What can hang from each mark
K932: K54
K898: K54 K746 K939
K738: K746
K925: K54 K456 K569 K898 K939
K569: K54 K925 K939
K939: K54 K456 K569 K898 K925 K932
K54: K456 K569 K898 K925 K932 K939
K456: K54 K925

Each row was made from one small tree. The marks that hang from a mark follow it in brackets, in the order of their numbers. Every link used is in the known rows. Write each row's tree.
(in the rows, 128 means zero)
Known rows
K932(K54(K456 K898(K939) K925)): [154 200 134 137 108  91  92  77  89 103 138 156 109 151 206 115 127 183
  78 126 120 133 122 142 109 150 123 133 155 139 124 161 145 158 156  99
 203 122 138  84 115 137 100 120 127 134 102]
K925(K569(K54) K898(K746 K939)): [143  79 159 190 130 188 164 150 121 102 100 131 119 147 126 140 120  89
 138  97 113  88 144 124 141  85 166 140 129 177 144 115 146 126 141 147
 135 105 109 182 149 161 149  77 133 174 104]
K54(K456 K898(K746) K932 K939(K569(K925))): [ 92 141  84 120 106  21 122 127 157 157 217 236 166 110 173 200 114 250
  42 138 153 111 117  47 129 108 178 109 137 108 142 105 129  50 118  93
 147 114 159 106 148 112 142 126 144 159 143]
K569(K939): [ 84 116 204 120 154 158 129 160 104 122 116  65 117 178 120 117 143 107
 128 120  97 154 199 148 111  85  77 156 122 159  89 128 113 147  95 112
 138 193 101 168  66 138  66  88  85 146  77]
K939(K54(K456) K898 K925): [160 150 166  61 114 128 109  95 138 161 125 132  84  87 135  48 138  72
 157 157 170 142 101 148  70 116  83  80 119 117 150 131 158 173 113 173
 132  97 115  61 159  82 122 174 128  78 136]
K569(K54 K925): [149 116 173  80 176 190  95 150 149 132 112  76  94 137 102 122 145 118
 163 123  67 128 157 199 103 137  75 167 119 153 127 150 138 151 124 117
 182 166 117 117 102 160  81 136  85 135  90]
K898(K54(K569(K925(K456)) K932)): [127 111  64 105 125 132 120 133 144 136 184 136 136 117 131 162 120 164
 136 167 108 125 111 155 176 169 124 164 122  78 159 138 114  87 132 132
  99 126 146 120 118 134 136 160 158 105 148]
K54(K898 K925(K569) K932): [123 157  85 122 133 148 109 100 123 138 170 175 163 122 125  91  84 187
 104 134  88 108  71  95 174 142 145 106 106  92 135 128  65  80 143  65
 127 138 164  87 113 133 122 102 146 127 144]
K925(K898): [133 100 184 133 144 212 135 111  91 118  95  85 132 173 106  57 104  75
 138  92  91 147 128 151 114  86  90 137  94 152 162 158 106 173 143 144
 144 172 139 145 139 147  75 104 115 109  99]
K456(K925): [127 116 153 110 142 204 130 133 106 123 102  81  92 143 105  96 102 133
 163 114  68 159 160 139  99 128  62 150  86 159  90 146 114 158 148  87
 142 184 107 130  91 127  71 111  93  88  89]
K925(K569(K54(K456 K898(K746)) K939(K932))): [100 145 183 159 151  94 122 183 127 114 137 156 145  85 157 144 155 101
 135 147 148  92 151 126 131 128 174 114 134 147 128  95 150  86 107 132
 117 110 110 149 101 151 168 115 160 202 107]
K925(K456(K54(K898(K746) K932)) K569 K939): [101 156  81 169 117 150 141 140 123 101 111 173 136 119 156 107 104 127
 119 123 104 116 165  97 193 168 189 152 126 109 146 105 141  93 168 144
  81 133 129 151 129 119 163  95 159 144 160]
K456(K54(K569 K898(K746)) K925): [154 153  93 161 107 187 136  85  98 108  95 111  92 111 128 112 106 165
 127 105  88 159 113  91 111 173 142 160 132 149  96 155 138 125 174  55
 137  91 101 124 148 110 135 131 152 128 125]
K939(K925(K54 K456 K569 K898(K746))): [172  69 117 169  87 180 151 112 119  96 117 139  87 113 125 124  95  72
 209 141 116 126 124 104 164 116 149 160  89 101 179 115 145 120 147 215
  98 111 164 117 160  95 168 123 160 100 162]
K456(K54(K569 K898(K746) K932 K939) K925): [133 156  31 160  91 123 140  90 114 130 140 163 120 126 145 154 119 223
  60  83 107 141  98  53 161 166 189 140 153 133  66 151 139 100 154  39
 134  99 129 106 150 109 171 125 136 126 162]
K54(K456 K898 K939(K925 K932)): [ 97 152 103 110 114  26 115 110 128 145 167 194 154 107 177 133  91 195
 103 144 174 135 119  89  90 100 136 107 119 106 106 136 150 134 113 106
 162 159 151  80 119  73 102 159 133 100 136]
K898(K54(K925 K932) K746 K939(K456)): [185 118  84 117  94  57 125  87 174 125 145 193 120 145 144 236 135 186
 106 162 203 125 146 107 135 145 119 101 190 139 127 111 138 107 124 126
 121  65 149 148 124  98 144 166 156 105 132]
K898(K54): [167 102 164 121 154 183 104 133  94 115 103  87 128 170 105 109 112 108
 154 132 115 144 166 154  98 121  63 144 138 149 124 150 105 171 147 113
 123 149 125 154 116 140  88 126 156 125  82]
K898(K54 K939(K456 K569 K932)): [ 88 117 109 128 140  24 136 161 139 134 116 166 168 110 111 211 113 134
 150 163 216  93 115 151  88 125 127  98 160 118 123 100 123 146 118 153
 109  90 121 154 151 134 121 134 119 160 120]
K932(K54(K456 K569 K898(K746 K939(K925)))): [138 140 100 165  64  67 147  95 136 122 156 150 125 108 198 171 124 184
 105 144 138 140 102  90  94 129 150 157 143 113 131 138 158 105 140 105
 150  90 115 130 138 104 136 123 171 137 110]
K456(K54(K925(K569) K932 K939)): [128 179  52 140 151 136  93 116  98 141 142 156 126 152 129 135 100 195
  75 101  96 116 122 130 184 138 151 136 153 130  91 130  98 108 137  76
 112 145 155 102 112 130 128  92 122 152 147]
K456(K54(K932)): [144 154 121 113 170 182 108 124 111 140  90  89 122 142  89  90 125 118
 113  96 105 147 133 165 137 157  95 150 133 135 121 161  94 158 130 101
 109 154 155 140 116 161  97 107 123 131 113]
K456(K925(K898)): [132 108 156 123 119 219 148 100  89 113  95 107  90 154 106  66 103 103
 156  85  65 148 123 137 123 120  91 143  83 166 117 160 129 172 157 116
 155 160 124 112 141 141  81 109  84  83 106]
K939(K456(K925) K569(K54(K932)) K898): [113 148 150  60 126 112 120 140 176 156  99 141 132  76 115 103 151  63
 138 110 143  95  46 163 113 162 124  53 123 135 123 120 122 145 128 174
 126  89 109  59 164 136 184 131  70 113 158]
K456(K54(K932) K925(K898 K939)): [127 161  78 133  89 187 174  83  95 120  88 175  91 150 102  76 146 111
 116  42  54 120 116 139 194 170 151 155 117 151  86 156 159 161 162 107
 123 123 133  90 176 162 103  88  57  97 150]
K738(K746): [156  74 193 131 152 197 122 165 133 134 117  57 128 144  93 125 100 121
 166 127 118 157 192  96  74  76  88 141 113 154 145 135 106 152 124  93
 132 176 128 196  96 107  80 155 160 120  97]
K898(K54 K746): [205  70 171 142 136 180 118 127 126 114 101  95 115 164  94 149 124 118
 160 137 142 148 190 111  86 112  78 137 151 164 133 134 121 144 143 104
 108 109 120 188 128 123 108 143 195 135  81]
K939(K54(K569) K925(K456) K932): [120 117  73 112 132 107 127 140 178 161 145  99 116  53  91 120 127 115
 208 193 182 130  89 145 115 155 123 122  91  60 144 125 142 124 107 160
  85 106 120 115 119  89 148 200 139  87 188]
K456(K54(K569(K925(K939)) K898(K746) K932)): [125 150  52 136  97 123 157  90 152 138 150 172 140 116 120 147 140 189
  93 106  84 125 107  96 164 164 182 166 143  99 123 126 139  71 139  66
 119  96 126 124 165 128 125 124 141 144 151]
K54(K569 K925(K456) K939): [106 145  66 151 123 121 104 125 125 117 177  95 139 168 187 147  80 202
  87 151 113 145 157 122 155  99 126 147 118 122 121 132 116  99 144 123
 137 190 111 128  58  67 135 133 135  94 164]
K939(K932(K54)): [149 116 172 130 171 138 116 151 127 136  91  68 141 124  79 109 150  96
 173 114 118 124 117 176  98 134 100 125 116 122 119 148 109 170 115  98
 126 154 140 144 119 182  92 129 125 142  97]
K898(K939(K456(K925))): [ 83 133 137 103 131 114 142 137 122 114  98 112 102 142 156 155  96 142
 134 139 124 164 165 147  97 124  76 139 118 162  98 124 135 166 138 147
 164 181 105 143  86 106  82 120  66  81  90]
K54(K569 K925): [132 137  96 132 132 171 124 112 128 134 159  77 146 149 120 116  91 166
 128 144  81 142 115 143 120 108  92 145 100 123 132 134  79  95 142  83
 116 161 107 138  81 101  94 114 145 109 125]

Write each row's tree
[133 110 112 151 151 173 137 174  94 116 139 109 161 128  89 112 113  94
 148 124  78 106 111 138 186 131 135 146  93  96 140 111  57 105 134 148
  77 166 173 134 113 171 157  66 146 141 125]
K925(K54(K932) K569)
[167 127 180 137 115 158 121  94 117 124 125 122  72 168 107 115 184 104
 128 121 143 136 161 117 130 107 124 115 154 168 117 122 157 137 103 128
 151  81 112 133 136 133 121 140 101 149 133]
K569(K939(K54(K925(K898(K746)))))
[189 112 144 149  99 183 133 103  94  84  99 114  88 139 111 108 125 128
 160 107  92 147 145  84 115 149 118 145 111 148  95 145 131 152 162 100
 163 123 138 107 137 122 138 126 132 100 117]
K456(K925(K54(K898(K746))))
[108 145 196  88 148 139  99 134 128 117 129 117  88 148 143 125 180 135
 124 114  76 126 160 161 125 137 120 167 148 151  88 143 167 146  98  99
 223 141 106  89 104 162  93 129  57 170 100]
K569(K54(K898) K925 K939)
[118 115 111 102 132 135 107 142 160 157 122 108  91  92  92 115 112 118
 194 174 165 132 123 131  87 143  90 129  99  94 143 122 129 144 128 172
 109 106 116 109 136  95 129 146 102 123 165]
K939(K54 K569 K925(K456))
[130  78 150 124  99 168 176 104 147 120 130 154 108 166 107 133 136 122
 151  96  63 126 170 119 133  81 129 167 105 149 149 113 169 112 133 127
 148 144 114 147 166 130  59 116  96 113 109]
K569(K925(K898(K746) K939))
[ 76 134 101 116 115  57 123 148 132 159 174 163 143 129 163 170  77 191
 107 143 142 134 146 106  81  70 101 135 111 130 109 115 123 112 123 131
 121 172 122 114 109  74  97  95 113 136 121]
K54(K456 K939(K569 K925))
[141 122  74 155  95  57 138 123 130 113 161 136 195 138 167 175 127 152
  62 126 155 141  90  61 167 127 176 111 144  95 136 119  97  86 133 162
 127 138 168 124 138 104 221 133 170 113 171]
K925(K54(K569 K898(K746) K932 K939(K456)))
[112 117 159 138 175 138 114 184 126 135 115 113 156 119 119 100 122  84
 138 105 125  74 116 153 129  87 159  88 128 141 102 108 123 140 114 126
 126 150 103 119 124 149 159 107 124 164 126]
K925(K569(K54(K939(K898 K932))))
[107 141 155 100 160 105 115 146 126 129  94  87 118 142 139 131 125 103
 121 161 172 160 158 159  84 122  75 114 142 147 136 122 129 182 124 187
 157 156 113 157 109 123 109 141  90 113 104]
K898(K939(K54 K456))
[146 107 141  99 120 157 126 107 120 138 146 116 127 128 124  98 125 109
 146 135 105 116  92 156 111 109 118 122 139 110 140 132 126 132 129 115
 132 100  99  96 170 118 112 152 150 114 120]
K939(K898(K54(K569(K925))))
[117 101 153 159 126 117 173 163 167 113  88 167 173 102 118 136 146  23
 179 112 135  81 119 145 154 113 181  95 115 150 170  78 164 105 141 214
  85 112 111 162 170 146 176 112 134 150 141]
K925(K569(K54) K898(K746) K939(K456 K932))
[ 91 126 163 163 154 112 115 178 125 112 128 133 116  89 135 123 146  99
 164 181 177 113 161 100 149 141 178 107 126 108 144  86 149 102 107 160
 104 105 116 156 108 128 177 154 153 171 147]
K925(K456 K569(K939(K54(K898(K746)) K932)))
[ 81 152  80 125 143  51 147 157 141 152 182 154 131  77 132 171 139 170
 123 181 165 105 120 164 113 131 144 134 122  98 142 108 151 104 101 134
 129 111 111 135 121 135 113 163 116 131 131]
K898(K939(K54(K456 K569(K925)) K932))
[142 177 172 106 156 144  84 121  89 126 123 115 130 119 156  44 123 108
 103 156 151 159 135 135  85 145  89 106 121 137 169 149 122 166 150 156
 161 141 132 110 125 130 122 151 151 121 110]
K939(K54(K456 K898))
[141 110 229  97 115  98 119 120 134 118  94 117 107 150 153 141 172  52
 133 140 182 149 166 130  95  98 103  83 184 165 124 100 158 153  96 178
 128  91  97 143 142  98 141 160 141 132  99]
K569(K939(K456 K898(K54 K746)))
[104 167 160 117 129  74 123 113 125 116  78 146  90  97 133 157 164 119
 142 127 167 155 143 120 111 174 142 111 162 155  83 116 177 145 106 122
 147  94 120 115 131 116 131 167  97 141 122]
K569(K939(K456(K54(K898(K746)) K925) K932))
[ 63 131  73 109 139  66 133 156 149 155 172 106 208 144 164 165 101 164
  61 139 131 152 101 120 158 103 124 115 119 107 131 118  75  88 115 152
 102 204 138 150  88 105 155 118 126 100 143]
K54(K569 K932 K939(K456))
[116 168 149 121 136 136 106 146 116 123 121 143 128  97 147 102 117 132
 124 121 109 109 111 138  88 158 115 120 106 154 121 144 128 138 164 120
 158 120 106  90 124 143 142 101 109 159 118]
K939(K569(K54(K456(K925) K898)))
[159 102 121  71  99  83 133  95 186 152 152 158 146  92 139 164 145 105
 130 164 167 129  69 126 127 137 135  81 160  99 181 103 134  88 115 169
  98  60 128 108 184  99 173 195 178  94 145]
K939(K456 K898(K54(K569(K925) K932) K746))
[158  92 114 121 109  69 140 125 164 125 124 162 136 145 137 223 136 148
 109 154 204 138 158 108 123 134 112 110 179 140 133 109 134 124 120 147
 109  91 143 182 129 117 140 151 161 116 110]
K898(K54(K932) K746 K939(K456))
[126 113  89 127 118 101 129 132 171 143 130  93 121  74 117 141 130 122
 208 157 137 131  83 161 118 157 126 149  96  66 132 144 140 130 116 134
  99 127 134 113 114 115 129 165 137 100 157]
K939(K925(K456) K932(K54(K569)))
[104 128 198 132 157 110 126 164 116 130 106  79 123 144  99 135 189  96
 154 111 120 123 151 169 120 118 117 135 139 136  81 130 131 158  79 100
 133 152 119 148  98 183  89 111  87 171  91]
K569(K939(K932(K54)))
[141  86 117 168  81 139 158 113 130 108 153 147 124 147 151 154 157 101
 117 131 158 124 134 107 199 136 175 142 144 115 169 134 152  93 123 175
  84  75 139 161 147 128 188 148 175 122 167]
K925(K456 K898(K54(K569(K939) K932) K746))
[120 172  97 133 138 132 122  96 100 124 101 143 124 145 128 101 119 170
  68  93 130 133 121 126 139 159 143 144 159 125 100 163 118 168 132  76
 160 126 153 120 135 152 103 104 106 141 123]
K456(K54(K898(K939) K932))
[ 76 109  89 123 141 121 133 150 127 144 185  96 151 159 144 169  92 205
  97 131  66 142 144 126 127  75 118 171 110 119 109 124 111  91 120  90
 153 201 105 138  96 109  89 115 109 129 113]
K54(K569(K925) K939)
[128 119 133 149 160 128 133 156 132 139 118  61 168 111  88 123 144 108
 165 123 109 120  85 171 109 134 124 134 109 101 127 143  97 134 119  97
 103 145 123 152 120 173 117 125 145 147 113]
K939(K932(K54(K569)))
[131 105 149 141  93  47 176 152 167 120  97 161 176  98  89 148 166  31
 174 120 186  74 112 118 109  98 177  60 134 109 141  58 143 124 116 206
  76  79 113 124 196 112 182 123 124 136 167]
K925(K54 K939(K456 K569 K898(K746) K932))
[182 131  69 143 101 159 125  85 159 137 167 138 118 115 117 107 150 127
 115 149 159 123  80 114 184 161 162 101 118  99 192 136 126  88 136 160
  95  65 149 119 148 119 196 178 161  92 209]
K939(K54(K569 K925(K456 K898(K746)) K932))
[110 135 209 143 149 103 135 188 143 129 131 143 129  78 144 128 172  52
 149 139 159  75 146 154 125 103 171  85 137 152 129  80 159  98  86 156
  92  94  92 139 114 146 176 120 152 185 113]
K925(K569(K54(K456) K939(K898(K746) K932)))
[141 172 119 116 157 168 100  95  98 130  93 118 133 138 110  67 118 139
  90  94 111 148 105 134 136 168 121 136 143 123 123 171  98 162 143  82
 142 136 163 110 135 154 109 117 130 135 124]
K456(K54(K898 K932))
[123 121  89 182 105 131 156 108 133 116 103 170  99 131 126 155 124 130
 102  98 181 106 134 114 162 140 187 141 149 133 166 135 157 135 136 164
 109  65 150 159 177 142 158 110 119 151 170]
K925(K456(K54(K932)) K898(K746 K939(K569)))
[ 97 165 166  99 148 103 116 159 113 147 155 123 118 131 137 110 185 105
  92 147 149 142 164 154 144 138 103 119 134 135 122 123 125 128  85 153
 114 144 130 135  86 153 128 122 101 142 118]
K569(K939(K54(K456 K932)))
[172 104 134 142 119 184 151 106  88 108 119 118 141 160  87  75 147  61
 123  76  99 118  88 144 184 126 135 135 104 114 158 156  91 160 133 171
 123 143 195 107 163 181 144  98 115 102 147]
K925(K54(K932) K898)
[103 130 112 118 135 107 113 121 114 138 153 143 175 173 145 106 105 193
  46  96 124 138 121  75 145  99 138 111 131 117  96 151  91 135 119  75
 168 189 159 115 109 131 116 111 113 117 132]
K54(K898 K932 K939)
